Every row comes from one small tree of marks. Brackets hold a mark, then the marks that hang from it, in the order of their numbers. Every link used is in the known rows. Which tree was each row made from?
Known rows
[j246 j139 [j490 j98 j146 j179] j530]: [ 1.24 -2.94 -1.75 -0.27  2.61  0.22  1.33  0.32 -0.24  2.59 -2.01  0.59
 -1.73 -1.85 -0.66 -3.46  1.17 -5.21  3.82  3.13 -1.13  0.01]
[j385 [j490 [j246 j139]]]: [ 2.11 -2.74 -0.69  1.95  0.81 -2.82  0.07 -1.71  0.87 -0.55 -1.44  0.38
 -2.49 -1.97  1.16 -1.63 -2.14 -1.56  3.21  3.69 -1.58 -0.21]
[j246 j490 j530]: [ 3.09 -0.19  0.11  2.38  1.69 -2.30 -0.08 -1.75  1.54 -0.39 -1.31  2.25
 -2.65 -0.65 -0.07 -2.08  0.07 -4.40  2.78  5.81  0.60 -0.95]
[j246 [j490 j179]]: [ 2.45 -0.64  0.59  1.69  1.05 -2.39  0.65 -2.15  1.08 -0.92 -0.72  0.85
 -2.00 -1.04  0.16 -2.56 -2.10 -2.36  3.03  3.76  0.27 -0.03]
[j479 [j490 j98 j146 j179 [j246 j139 j530]]]: [ 3.02 -5.23 -4.34  0.62 -0.08  0.11  0.08  1.48 -0.17  1.27 -0.05  0.35
 -1.51 -1.48  0.15 -3.77  0.16 -1.80  4.90  0.37  0.53  0.81]
[j246 [j139 j158] [j490 j98 [j179 j369] j479] j530]: [ 0.94 -1.28  0.87 -0.94  2.87 -1.24  0.10 -0.30 -0.49  1.44 -3.11  0.93
  0.64 -2.60  0.54 -2.55  0.50 -4.64  0.75  4.67 -1.42 -1.49]
[j98 [j490 j146 [j179 j369] j246]]: [ 4.64 -4.19 -2.52  1.57 -2.86 -1.93  0.13 -1.78 -0.54 -1.39  1.75 -0.15
 -1.95 -2.36 -0.72 -2.92 -2.29  0.30  3.64  1.32  1.63  0.88]
[j246 [j490 j146 j479]]: [ 2.06 -0.77 -2.59  1.27  1.56 -1.74  1.16 -1.03 -0.93  1.13 -0.08 -0.78
 -3.47 -3.43  0.02 -2.47 -0.04 -3.78  1.06  3.87 -1.29 -0.06]
[j490 [j179 j369] [j246 j530] j479]: [ 5.12 -0.50 -0.90  2.58 -1.00 -1.90 -0.44 -1.93  0.64 -1.95  0.52  2.13
 -0.94 -1.44 -0.95 -3.58 -0.81 -2.30  3.88  1.02  2.00  0.16]
[j490 j179 j246]: [ 4.07 -1.29 -0.85  2.86 -0.93 -2.12 -0.51 -2.01  1.09 -1.91  0.65  1.56
 -2.14 -0.27 -0.18 -2.89 -2.45 -0.37  3.71 -0.24  2.04  0.74]
[j385 [j490 j146 j179]]: [ 2.59 -4.58 -3.17  1.76 -0.65 -0.88  0.40  0.40 -0.33 -0.67  0.72 -0.01
 -3.28 -2.37  0.14 -4.42 -2.20 -2.69  4.01  1.83  0.05  0.66]
[j139 j158 [j246 [j490 j98 j146] j530]]: [ 1.69 -2.73 -2.37  0.53  1.02 -0.81 -1.29  1.51 -1.21 -1.20  0.20  1.08
 -5.04 -2.27  1.81 -2.39 -0.98 -4.15 -0.68  1.07  1.70 -0.81]
[j246 j139 [j490 j98 j146 [j179 j369] j479] j530]: [ 1.39 -1.81 -1.42 -0.97  2.47 -0.41  2.17 -0.30 -0.82  2.46 -1.96  0.02
 -0.94 -3.41 -0.86 -3.74  1.66 -5.93  3.08  4.14 -1.90 -0.38]
[j139 j158]: [ 2.75 -1.33 -0.66  2.58  0.13 -2.27 -1.48 -0.78  0.74 -0.99 -1.12  2.05
 -2.00 -0.52  1.61 -1.60 -1.65 -2.19 -0.70  3.02  1.73 -1.52]
[j246 j139 [j490 j479]]: [ 1.61 -0.16  0.31  0.83  3.27 -2.61  1.45 -2.23  0.67  1.99 -3.40 -0.09
 -1.51 -2.53  0.53 -0.81  0.20 -3.81  1.19  6.40 -2.93 -1.06]
[j98 [j490 j179 j246 j479]]: [ 4.77 -3.21 -2.64  2.66 -1.17 -2.10 -0.66 -1.05 -0.25 -0.33  1.07 -0.29
 -1.82 -2.09 -0.97 -2.22 -2.01  0.48  2.59  1.54  0.48  0.94]
[j246 j139 [j490 j98 [j179 j369] j479] j530]: [ 1.54 -0.55  0.68 -0.49  2.98 -1.61  2.03 -1.08  0.54  1.64 -2.77  0.72
 -0.10 -2.49 -0.55 -3.04  0.99 -5.57  2.81  5.46 -1.89 -0.96]
[j369 j179]: [ 4.27  0.50  0.51  2.92 -0.06 -2.91  0.55 -2.40  3.20 -1.54 -0.63  2.23
 -2.60 -0.84  0.60 -3.00 -1.62 -3.73  1.88  3.09  2.18 -0.42]
[j490 j98 j146 [j179 j369] [j246 j139 j530] j479]: [ 2.82 -2.36 -3.31  0.01  0.33 -0.18  1.29 -0.01 -1.33  1.33 -0.04  0.41
 -1.22 -3.06 -1.19 -4.12  1.24 -3.94  3.34 -0.27 -0.14  0.51]
[j490 j98 j146 j179 [j246 [j139 j158] j530] j479]: [ 2.19 -3.85 -4.44  0.12  0.94  1.34 -1.45  1.95 -2.40  2.30 -0.22  0.17
 -1.18 -2.71 -0.44 -3.82  0.90 -2.94  1.65 -2.27  0.08  0.73]

Write each row's tree
[ 1.57 -1.35 -2.70  1.06  1.83 -0.90  1.09  0.31 -0.45  1.28  0.10  0.74
 -4.05 -2.00 -0.51 -3.32  1.29 -5.58  2.23  3.97  0.09 -0.26] -> [j246 [j490 j98 j146] j530]
[ 3.47 -1.21 -3.01  2.18  0.56 -0.74 -0.22  0.64 -0.35  0.01  1.22  1.13
 -2.38 -1.55 -1.31 -4.11  0.05 -3.05  2.96 -0.81  1.26  0.79] -> [j490 j98 j179 [j246 j530] j479]
[ 3.28 -1.78 -4.08  0.90 -0.74 -0.35  0.83  0.39 -1.52 -0.01  2.11  0.43
 -2.35 -3.06 -1.43 -5.01  0.50 -3.54  3.25 -1.18  1.43  0.91] -> [j490 j98 j146 [j179 j369] [j246 j530] j479]
[ 2.40 -2.48  1.32  0.70  2.26 -0.73 -1.82 -1.02  0.70  0.72 -3.56  2.25
  0.48 -0.49  0.78 -1.87 -0.62 -3.20  2.43  4.29 -0.28 -1.10] -> [j246 [j139 j158] [j490 j179] j530]
[ 3.55 -2.04 -2.02  2.01  0.45 -1.42 -0.09 -0.52  0.45 -1.77  0.00  1.64
 -5.35 -1.74  0.78 -2.34 -0.89 -4.30  2.40  2.50  1.70 -0.47] -> [j139 [j246 [j490 j146] j530]]
[ 2.64 -1.48  1.70  0.56 -0.35 -2.97 -0.86 -1.70  0.46 -3.98 -0.65  1.45
 -2.55 -1.71  2.58 -1.79 -4.05 -1.34 -0.01  1.81  2.15 -1.14] -> [j139 j158 [j246 [j490 [j179 j369]]]]
[ 4.14 -0.95 -1.93  2.80 -0.33 -1.84 -0.49 -1.32  0.06 -1.04  0.89  0.68
 -1.92 -1.61 -0.59 -3.08 -1.77 -0.79  2.88 -0.50  1.00  0.89] -> [j490 j179 j246 j479]
[ 3.77 -2.56 -1.53  1.34 -1.26 -2.26  0.46 -0.19  1.12 -1.70  1.03  1.61
 -1.10 -1.17  0.32 -3.76 -1.11 -1.33  4.35  1.99  2.13  0.07] -> [j479 [j490 j98 [j179 j369] [j246 j530]]]
[ 2.78 -2.98 -2.63  1.58 -0.55 -2.14  0.38  0.34  0.59 -0.93  1.27  0.25
 -2.17 -1.14  0.72 -3.32 -2.07 -0.04  3.44  0.70  1.32  0.73] -> [j479 [j490 j98 j179 j246]]
[ 2.05 -2.49 -1.51  0.92  0.17 -1.69 -1.28 -0.27 -0.87 -2.06 -0.15  0.43
 -4.74 -2.45  2.53 -1.41 -2.68 -2.12 -0.93  1.09  1.49 -0.78] -> [j139 j158 [j246 [j490 j146]]]
[ 3.90 -3.80 -4.73  2.35 -0.63 -1.43  0.45  0.04 -0.85  1.53  0.46 -0.88
 -3.35 -3.20 -0.65 -2.24 -0.10 -2.57  0.79  3.96 -0.27 -0.10] -> [j98 [j490 j146 j479]]
[ 2.59 -0.38 -0.31  1.53  1.52 -2.11  0.75 -1.61  0.22 -0.09 -0.55  0.18
 -1.83 -2.21 -0.26 -2.79 -1.36 -2.69  2.29  3.59 -0.64  0.03] -> [j246 [j490 j179 j479]]
[ 1.52 -3.97 -4.99  0.69  0.09 -0.61  0.71  1.60 -2.36  0.28  2.37 -1.87
 -3.86 -4.26 -0.32 -4.87 -1.65 -2.12  3.09 -1.10 -1.10  1.63] -> [j385 [j490 j98 j146 j179 j246 j479]]
[ 5.19 -3.50 -2.20  2.89 -1.25 -1.44 -1.39 -0.30  1.46 -1.56  0.42  1.96
 -1.08 -0.14  0.27 -3.18 -1.59 -0.33  5.19  1.44  2.40  0.58] -> [j479 [j490 j179 [j246 j530]]]
[ 3.12 -4.36 -3.11  0.03 -0.80 -0.81  0.92  0.45  0.06  0.40 -0.16  0.66
 -0.82 -2.10  0.30 -3.75 -0.01 -2.01  4.81  1.39  0.64  0.34] -> [j479 [j490 j98 j146 [j179 j369] [j246 j139 j530]]]
[ 2.76 -1.91 -2.30  2.57  0.42 -2.85 -0.10 -0.80 -0.35 -0.99  0.60 -0.28
 -3.34 -3.17  0.56 -2.47 -2.08 -1.61  2.31  2.59 -1.15  0.26] -> [j385 [j490 j246 j479]]
[ 0.65 -3.60 -1.51 -0.73  2.43  0.68 -0.63  1.08 -1.30  2.44 -2.14  0.77
 -0.92 -1.90  0.48 -3.22  0.60 -4.42  1.78  2.36 -0.74 -0.36] -> [j246 [j139 j158] [j490 j98 j146 j179] j530]
[ 4.49 -5.96 -4.06  1.27 -0.75  0.64 -2.60  0.77 -2.02  1.64 -0.42 -0.11
 -0.54 -2.63 -0.56 -2.38 -0.15 -0.71  2.36  0.52  0.14  0.71] -> [j98 [j490 j146 j179 [j246 [j139 j158] j530] j479]]
[ 2.22 -3.47 -1.71  0.03  2.25  0.78 -1.54  0.33 -1.57  2.34 -2.81  0.58
 -0.05 -2.65  0.09 -2.82  0.79 -3.96  1.97  2.69 -1.18 -0.36] -> [j246 [j139 j158] [j490 j146 j179 j479] j530]
